What can hang from each mark:
q_360: q_334
q_28: q_110 q_536
q_110: q_28 q_622
q_970: q_334 q_536 q_897
q_536: q_970
q_622: q_110
q_334: q_10 q_360 q_970

Known rows, with every way that one mark hangs from another:
q_334[q_360 q_970[q_536]]: [ -9 -21   2  23   5   7  -2  -5  -2   8   3   6   0   6   6  -8   4 -17
  13   9  10  -7  -3   3 -17 -17 -21   1  14   6   7  -9 -13  18   2  -7
   3  -6  -2  -5   1 -13 -16   3 -12 -19   1 -31  -9  -4 -11  -2   1 -20
  -8   6  11  18 -11 -16  -4  -6   8  -1   4 -24  -7  -3  -4   1 -18   7]
q_536[q_970[q_334]]: [ -3 -11   6   9   5   3  16  -4  -9  -5   3 -20   4  18  10   1 -14  -6
  -9  14 -14   2  -7  11   6  -4  -9  -6   4  -6  12   2  -4  14 -21  -1
 -10   0 -10  -1   1  -2  -9   1   3  -8   4 -16   4  -6  -2  -8  -1 -14
  -2  16   0   7  -7  -1   0 -10  -3  16  -1 -12   5   2  -6  13  -4   3]
q_28[q_110[q_622] q_536[q_970[q_334[q_10 q_360] q_897]]]: [ -5 -15  -3  -3   4   1  11 -11  -8  -1   5 -30  16  21  -3   3   3 -20
   7  18  -8  -1 -10  22  15  -3 -17   1   8 -10  19  -4 -16   8 -20 -20
 -23  14 -25 -10  -7  -4  -6   6  -6 -21   1 -29   7 -19  -2 -16  10 -18
   0   4   0   8  -2  -5  -1  -2   4   9 -10 -18  11  11  -1   4  14  13]
q_622[q_110[q_28[q_536[q_970[q_334[q_10 q_360] q_897]]]]]: [ -3 -22   0  -4  -1  10   8 -15 -16   8   8 -26  12   8  -4  -8  -5 -19
   6  18  -2   3  -7  20  13  -2 -26  -3  17  -2  19  -4 -17  10 -20 -21
 -21   4 -20  -8  -4  -2   0   0  -4 -17  -4 -25   6 -20  -3  -9   5 -14
   4   2   4  14 -13  -9  -4   0  11   8  -5 -10   7  13  -3   9  11  10]
q_622[q_110[q_28[q_536[q_970[q_334[q_10] q_897]]]]]: [ -1 -21  -3  -9   1   6  11 -14 -11   4   0 -28  11   0   1   1  -8 -13
   7  18  -6   6  -8  22  16  -4 -23  -4  13   2  23  -2 -14   7 -19 -17
 -21   4 -20  -5  -5  -1   3  -3  -3 -11   0 -14  13 -21  -6  -7   5 -15
   4   3   0  14 -15  -3  -1   1  11  14  -4  -4  14  12  -2  12  13   8]
q_334[q_10 q_360 q_970[q_536]]: [-12 -18   8  25   6   6  -7  -7  -7   9   2  10   7  11   7 -11   2 -21
  11   7  14 -12  -3   3 -13 -22 -24   0  18   9   0 -12 -21  23  -5  -9
   1  -3  -3 -12   5 -16 -19   6  -8 -22  -5 -43 -14  -4 -12   2   3 -24
  -9   1  20  21 -17 -19  -4  -5  12  -3  -1 -34 -15  -1  -5  -5 -18  10]
q_110[q_28[q_536] q_622]: [ -4 -19  -7 -10  -4 -10   8  -4   3 -13   6 -23  -3  -2  -4   2   5   1
  21  11  -6  14  -5  24   8   4  -5   1   7   2  38  -4  -5  -8  -4 -17
 -12   4 -12 -17 -12  -1  20  -6 -17   1  10  19  20 -17  -3   0   3   1
   4  10 -16   4 -14  -5   4   7  20  12   5  20  24   8  -1   0   6   3]
q_360[q_334]: [ -9  -7  11  10  -1  -4   8   0  -5  -5   5   2   0  10   4   1  -5  -9
   4  10  -3   1  -5  10  -1  -9  -3  -1  12   9  12   0  -5   4  -3  -2
   2  -5  -4 -11   2  -6   0   5  -9  -2   0 -10   1   3  -9   4   5 -10
   0   6  10   7 -13  -7   1  -4  11   1   3  -9  -3   1  -1   4 -13   2]
q_970[q_536 q_897]: [ -5 -22  -8  15  13   0  14  -5  10  11 -10  -5  -7 -14   9   5  -9   0
  15  15   2  -4   2   6 -11 -21 -14  -9   8   8  10   0  -3  16   1   1
   0  -4 -12   1   0  -8 -11   0  -8 -13  12 -16   4  -6 -16  -5   1 -21
 -12   8   4  20  -6  -3  -3  -1  -2   2  10 -13   4   4   0  -1  -8   7]
q_622[q_110[q_28[q_536[q_970[q_334 q_897]]]]]: [  0 -23  -7  -9   0   6  15 -12  -8   3  -1 -30   5  -4   0   3  -6 -11
   9  18  -9  11  -5  22  15  -1 -21  -4   9  -2  28   1  -9   4 -16 -18
 -20   4 -19  -2  -7   1   7  -5  -6  -8   5  -4  17 -20  -5  -9   3 -12
   3   5  -5  10 -11  -2  -1   0  10  16   0   5  18  11  -1  15  12   6]
q_536[q_970[q_897]]: [  0  -9  -1   5  12   3  18  -2  -1  -1  -6 -17   1   4  11   2 -16   1
  -6  21 -13  -3  -5  10  -2 -10 -11  -6   8  -3  11   4   4   6 -11   1
  -9   1  -9  -2  -1  -2  -8  -1   3  -6  10 -12   7  -3  -9 -10  -2 -16
  -6  11   0   9  -6  -3  -2  -5  -5  10  -1 -12   9   5  -3  10  -2   5]
q_622[q_110]: [ -2 -16   4  -4  -3  -2   7  -4  -3  -6  -1 -12  -8  -5   8   0  -5   1
   8   6  -7  10  -1  13   4  -5  -7  -4   7   5  23   2  -1   0   5  -8
 -11  -1  -7 -10  -5  -2   2  -6 -10   3   1   9   6  -6  -9   0  -4  -9
   0   4  -4   7 -10  -6  -6   4  19  10   6   9   8   2  -5  11 -11   5]
q_622[q_110[q_28[q_536]]]: [ -1 -21  -3 -16  -5  -5   3  -8  -5  -8   2 -17  -4  -9   1   2   3  -2
  16   9  -5  18  -4  22  11  -1 -11   0  10   5  35  -1  -7  -3  -3 -19
 -12   1 -12 -12  -9  -1  15  -8 -15   6   3  17  19 -16  -6   2   1  -2
   5   6 -13   6 -18  -2   0   8  26  12   6  19  20   7   0   9   5   3]
q_110[q_622]: [ -5 -12   0   1  -3  -5  13  -4   4 -10   0 -18  -7   4   3   3  -5   4
  12   7  -7   5  -2  14   1  -2  -1  -5   6   3  25  -1   2  -5   5  -4
  -8   2  -8 -15  -8  -1   5  -3 -13   1   5  10   7  -6  -4  -2  -1  -8
   0   9  -9   7  -5  -6  -2   3  13  11   7   6  12   1  -6   3  -9   5]
q_334[q_10 q_360]: [-10  -9  11  14   2  -3  -3  -5  -9  -3   6   5   3  19   4 -13   2 -10
   1   3   3  -8  -4   8  -5 -10 -12   0  17   2   6  -5 -14  14  -8  -7
   0  -2  -6 -18   4  -8 -12   6  -7  -9 -10 -24  -8   1  -8   1   3 -12
  -2   2  12  11 -14 -15  -2   0   9  -3   3 -19 -10   2  -7  -4 -13   9]
q_28[q_110[q_622]]: [ -4 -14  -5  -8  -4 -10   8  -4   6 -13   0 -24  -5   1   3  11  -1   3
  13   7  -7   8  -4  18   7  -1   4  -4   3   4  27  -1  -4  -4   7 -15
 -12   7 -13 -16 -14  -2   8  -5 -17   0   7  16   8  -9  -7  -4   3  -9
  -1   6 -12   5  -3  -3  -2   5  17  10   7  10  17   1  -2   6  -4   9]
q_622[q_110[q_28]]: [ -3 -20  -2  -9  -8  -1   5  -8  -4  -6   1 -21  -6  -9   3   0  -6   3
  12  10  -4  12  -2  16   6  -3 -10  -4  10   9  28  -1  -3  -3   1 -17
 -13  -3 -10 -13 -11  -1  10  -9 -14   4   3  19   9 -11  -9   3  -2  -7
   3   3 -10  10 -14  -6  -3   6  22  12  10  18  14   2  -3  11  -3   5]

Rows:
[  0 -17 -13 -11   3  -3  16  -6   2  -8   3 -34   1   1  -3   6  -6  -1
  13  22 -10   9  -7  23   6   2 -10  -2   6  -1  35  -3   1  -9 -14 -15
 -17   8 -14 -11 -12   0  16  -4  -9  -4  15   9  20 -17  -4  -8   4  -7
   0  12 -17   6  -9  -3   1   3   9  15   1  10  28  10   0   5  12   7]  q_110[q_28[q_536[q_970[q_897]]] q_622]
[ -5 -21 -11  -3  -2   7  16 -11  -7   0   9 -36   7  14  -6  -3  -4 -14
   9  19  -7   6  -9  22   8   2 -17  -4  11  -7  26  -4  -9   1 -19 -18
 -18   6 -17  -8  -8  -1   7   0  -9 -17   7 -14  13 -21   1 -12   7 -11
   1   9  -7   9  -6  -7  -3  -1   4  13   0  -3  19  11  -3   5  13   8]  q_110[q_28[q_536[q_970[q_334[q_360] q_897]]] q_622]
[-11 -17   7  20   3   3   1  -3  -3   7   0   4   3   3   7   4  -5 -18
  11  13   7  -4  -3   4  -9 -17 -14   0  14  14   7  -7 -12  14   0  -3
   4  -6  -1  -7   3 -13  -9   4  -9 -15   3 -27  -3   0 -15   4   5 -22
  -6   5  16  16 -16 -12   2  -9  14   0   1 -21  -7  -2   1   5 -18   3]  q_360[q_334[q_970[q_536]]]
[-10 -21   3  28  11  13   1 -11  -2  20  -4   7   8   2   5 -10   3 -23
  12  12  15 -18  -2   1 -17 -26 -30  -3  23   9  -8 -10 -21  26  -2  -5
   0  -3  -8  -9   7 -17 -23   7  -7 -29  -4 -55 -15  -6 -17  -5   2 -32
 -10  -2  26  27 -11 -20  -6  -7   2  -6   0 -41 -15   2  -3  -5 -14  12]  q_334[q_10 q_360 q_970[q_536 q_897]]
[ -6 -11   7  19  10  12  14 -11 -14   9   1 -14  13  24   5  -9 -13 -18
 -10  16  -5 -13  -7   8   1 -12 -22  -7  15  -6  -3   0 -15  18 -24  -3
 -11   2 -14  -4   6  -4 -20  10   6 -24  -5 -49  -7  -6  -4 -12   4 -24
  -4   6  17  16  -5 -12  -7 -11 -12   4  -6 -35  -7   8  -6   4  -2   9]  q_536[q_970[q_334[q_10 q_360] q_897]]
[-14 -13  14  21  -1   5   4  -9 -13   3   9  -5   9  25   3 -14   0 -18
  -1   2   5  -9  -6   8   2  -9 -15  -4  16  -4  -1  -4 -21  19 -14  -5
  -4  -2 -10 -10   8  -7 -17   9  -4 -19 -13 -40 -11  -5  -3  -4   5 -14
  -2   3  17  15 -11 -14  -5  -5   3   1   1 -26 -13   3  -9  -2 -10   8]  q_970[q_334[q_10 q_360]]
[ -8 -16  -2  -3  -4   2   6 -11 -12  -6  14 -30  12  22  -7  -4  -2 -15
   8  16  -4   6 -11  22  13   3 -14  -1  12  -3  27  -8 -14   2 -25 -21
 -18   9 -14 -15  -7  -2   6   2  -6 -13   0 -13   8 -19   2  -4   6  -8
   5   9  -7   7 -12  -9   0   0  11  12  -4  -4  13  10  -4   2  10   8]  q_110[q_28[q_536[q_970[q_334[q_10 q_360]]]] q_622]
[ -1 -18 -11  -9   6  -1  18  -7  -2  -6   1 -37   9   8   0  13  -1 -10
   8  19 -16   7 -11  24  19   0  -9  -2   2 -10  26   3  -9  -1 -14 -17
 -22  13 -25  -3 -12  -1   2  -1  -7 -13  10 -11  15 -21  -2 -17   7 -15
   1   9 -10   5   0   3   1  -1   5  16  -6  -5  21  10   1  10  15   8]  q_28[q_110[q_622] q_536[q_970[q_334 q_897]]]
[ -5 -18  -6  -6  -7   2   9  -8 -11  -7  14 -31   5  19  -5  -3  -2 -12
  10  16  -7  10 -12  21  11   7 -11   0  10  -6  30  -7 -11   0 -22 -21
 -19   6 -13 -11 -10   0   8  -1 -10 -13   6  -3  13 -18   3  -7   6  -5
   4  12 -13   5 -10  -6  -2  -1  13  14   0   1  20   9  -5   5  11   6]  q_110[q_28[q_536[q_970[q_334[q_360]]]] q_622]
[ -3 -18  -8  -5   2   4  17 -10  -7  -1   3 -37  11   8  -4   1  -7 -11
  10  21  -6   3  -7  24  13  -2 -16  -4  12  -2  24  -5 -11   2 -24 -16
 -19   8 -19 -10  -8   0   6   0  -4 -14   5 -12  15 -22  -2  -9   7 -13
   2   8  -4  12 -11  -6   2   0   6  15  -4  -4  18  12  -2   3  14   8]  q_110[q_28[q_536[q_970[q_334[q_10] q_897]]] q_622]
[ -5  -8   9  13   7   3  12  -6 -14  -4   3 -16  10  21  11   0 -16 -11
 -10  14 -10  -5  -8  11   8  -8 -13  -7   8  -3   6  -2  -9  17 -27  -3
 -12   1 -11  -7   4  -3 -11   4   7  -9  -3 -25   0  -4  -3  -3   2 -16
  -2  13   7  10 -11  -4   0  -9  -1  13  -6 -23  -1   3  -7   8  -4   5]  q_536[q_970[q_334[q_10]]]
[ -1 -12   1  13   9   8  22  -7  -6   6  -4 -23   4  10   9   2 -15  -7
  -7  19 -14  -4  -6  11   3  -8 -15  -8   7  -7   6   5  -5  11 -18   1
 -12  -1 -15   3   2  -1 -13   2   6 -15   9 -26   3  -6  -4 -12   3 -20
  -6  11   6  12  -3  -3  -2 -10 -12  14  -1 -20   5   7  -5  11   0   5]  q_536[q_970[q_334 q_897]]
[ -8 -13   7  21   4   8  11  -5  -5  10  -2  -1   7   2   4  -2  -2 -19
   5  14   1  -7  -3   6  -7 -16 -17   2  20  10   1  -2 -10   6   4   0
   0  -6  -3  -7   5 -10  -6   4  -9 -17   1 -32  -3  -1 -16  -2   4 -22
  -4   0  24  15 -12 -14  -2 -10   5   0   1 -24  -7   1   1   6 -14   4]  q_360[q_334[q_970[q_897]]]
[-12 -16   9  27   9   9   5  -8  -4  17  -5   4  11   1   6  -1  -6 -25
  13  16  12 -15  -1   5 -10 -26 -21  -3  21  19  -5  -9 -17  20  -4  -2
   2  -4  -6  -7   6 -15 -15   8  -6 -24  -4 -48  -9  -2 -19   2   6 -28
  -8  -1  30  23 -16 -16   0 -10   7  -4  -2 -36 -14   1   3  -1 -15   8]  q_360[q_334[q_10 q_970[q_536 q_897]]]
[  0 -15  -9 -15  -3  -6  10  -4  -2 -15   7 -31   0   6  -1   5  -7   1
  12  18 -11  13  -9  24   9   6  -4   0   6   0  41  -4   0  -7 -14 -19
 -17   8 -11 -14 -14   1  17  -6 -11   2  13  20  21 -16   0  -3   3  -1
   4  15 -20   3 -13  -1   5   4  17  17   1  16  28   8  -2   7  10   3]  q_110[q_28[q_536[q_970]] q_622]
[ -9 -13   9  23   7  13   2 -10  -8  14   0   3  11  10   4 -15   7 -21
   3  10   9 -17  -2   4 -11 -21 -27   2  27   5  -7  -8 -19  13  -3  -3
  -4  -4  -5 -13   7 -12 -18   7  -6 -25 -10 -49 -13  -6 -14  -5   3 -23
  -5  -4  28  22 -13 -21  -5  -7   1  -5  -2 -36 -15   3  -4  -1 -12  10]  q_334[q_10 q_360 q_970[q_897]]
[-11 -27  -3  26   7  11  13 -10  -3  21  -1 -10  -1   4   3  -7  -4 -16
  11  10   6  -9  -2   4  -9 -19 -23 -12  12   0  -3  -1 -17  23  -4  -4
   0  -3 -17   6   6 -10 -22   8  -7 -31   3 -46  -8  -7  -9 -14   5 -26
 -10   3  16  25  -1 -10 -10  -4  -7  -2   8 -28  -9   3  -3  -3  -8  10]  q_970[q_334[q_360] q_536 q_897]
[-10 -11  12  22   3   7  -5  -7 -12   5   7   7  10  17   3 -14   9 -19
   3   6   8 -11  -4   5  -9 -15 -21   5  22   5  -1  -9 -20  14  -6  -6
  -2  -4   0 -16   6 -13 -14   6  -8 -19 -12 -37 -13  -3 -10   0   1 -17
  -2   2  21  15 -18 -21  -4  -6  11  -2   0 -30 -14  -2  -7  -1 -15   8]  q_334[q_10 q_360 q_970]
[ -2 -25  -6  -7  -2  10  10 -14 -15   7   7 -27   7   5  -3  -6  -3 -16
   7  17  -6   9  -8  20  11   0 -22  -3  13  -4  24  -2 -13   5 -16 -19
 -19   3 -17  -3  -5  -1   3  -2  -6 -15   2 -15  10 -19  -2 -11   5 -13
   2   3  -1  11  -9  -5  -5   0  10  11  -1  -1  12  10  -3  12  12   7]  q_622[q_110[q_28[q_536[q_970[q_334[q_360] q_897]]]]]
[ -7  -9  12  16   5   8   6  -7 -16   0   9 -12  10  31   7  -7 -12 -17
 -11  12  -5  -8  -9   8   4  -6 -15  -4  13  -5   3  -2 -16  17 -26  -6
  -9   1  -9  -8   5  -5 -17   8   6 -17  -6 -37  -8  -4  -1  -5   4 -16
  -2   9  10  10  -8 -11  -5 -10  -2   7  -6 -28  -8   4  -8   6  -5   7]  q_536[q_970[q_334[q_10 q_360]]]
[  1 -11  -6 -18   2 -14   8  -1   2 -19   5 -28   2  10   3  16   0  -2
  10  16 -17  13 -11  24  14   3  -1   3  -1  -5  39   0  -1  -6 -13 -20
 -19  13 -17 -13 -15   0  10  -5 -11   3  13  13  19 -13  -2  -7   5  -5
   3  13 -20  -4  -7   3   4   2  17  15  -4   8  25   6   0  11   9   7]  q_28[q_110[q_622] q_536[q_970]]
[ -1 -22  -1 -13  -4   1   9  -9 -10  -6   5 -28   5   2   2   4  -7  -9
   8  16  -9  16  -7  20  16   3 -15  -2   7  -2  32  -1  -9   3 -17 -20
 -20   3 -16  -6  -8  -1  10  -6  -7  -1   5   4  17 -19  -1  -5   3  -6
   5  10 -10   7 -14   0   1   1  17  17   0   9  19   8  -3  16   9   4]  q_622[q_110[q_28[q_536[q_970[q_334]]]]]
[  2 -11  -1 -11   7 -15   3   2   1 -19   4 -17   6   9   8  14   2  -3
   4  17 -15  10 -13  21  11   0  -3   5   2  -7  32   1  -5   4 -16 -16
 -14   8 -16  -9  -8  -4   5  -2  -6   2  11   6  18 -10  -3  -7   6  -3
   2  14 -12  -3 -10   7   8   0  14  13  -4   2  19   7   1  13  10   5]  q_28[q_110 q_536[q_970]]
[ -9 -19   3  23   3  12  15 -10  -6  13   1  -9   4  11   1 -12   0 -13
   1   9  -2  -8  -2   8  -2 -12 -19  -7  15  -6  -1   3 -15  13  -7   1
  -5  -3 -16  -2   6  -5 -16   7  -6 -24  -3 -41  -6  -6  -6 -14   5 -20
  -6   2  18  18  -2 -11 -11  -6 -10  -1   7 -23  -8   4  -5   2  -7   8]  q_970[q_334[q_360] q_897]
[ -7 -27  -6  21  11   8  18  -9   4  17  -8 -14  -2  -7   8   2 -10  -9
  13  14   2  -6   1   7  -4 -21 -19 -13   7   1   4   0 -12  23  -3   0
  -4  -3 -18   8   3  -8 -18   4  -5 -24   8 -33   0 -10 -12 -10   4 -25
 -10   8   9  24  -3  -4  -7  -5  -9   5   7 -20  -2   3  -1   0  -6   7]  q_970[q_334 q_536 q_897]
[ -1 -16  -5 -14   1  -7  13  -4  -3 -15   6 -35   9  15   2  15  -1  -9
   8  16 -16  11 -13  24  19   4  -4   2  -1  -9  32  -1  -8   0 -17 -19
 -21  12 -21  -8 -13   0   4  -2  -7  -7   9   0  16 -18   1 -10   8  -9
   3  14 -15   0  -3   4   5  -2  13  18  -6   1  21   8  -1  12  10   7]  q_28[q_110[q_622] q_536[q_970[q_334]]]
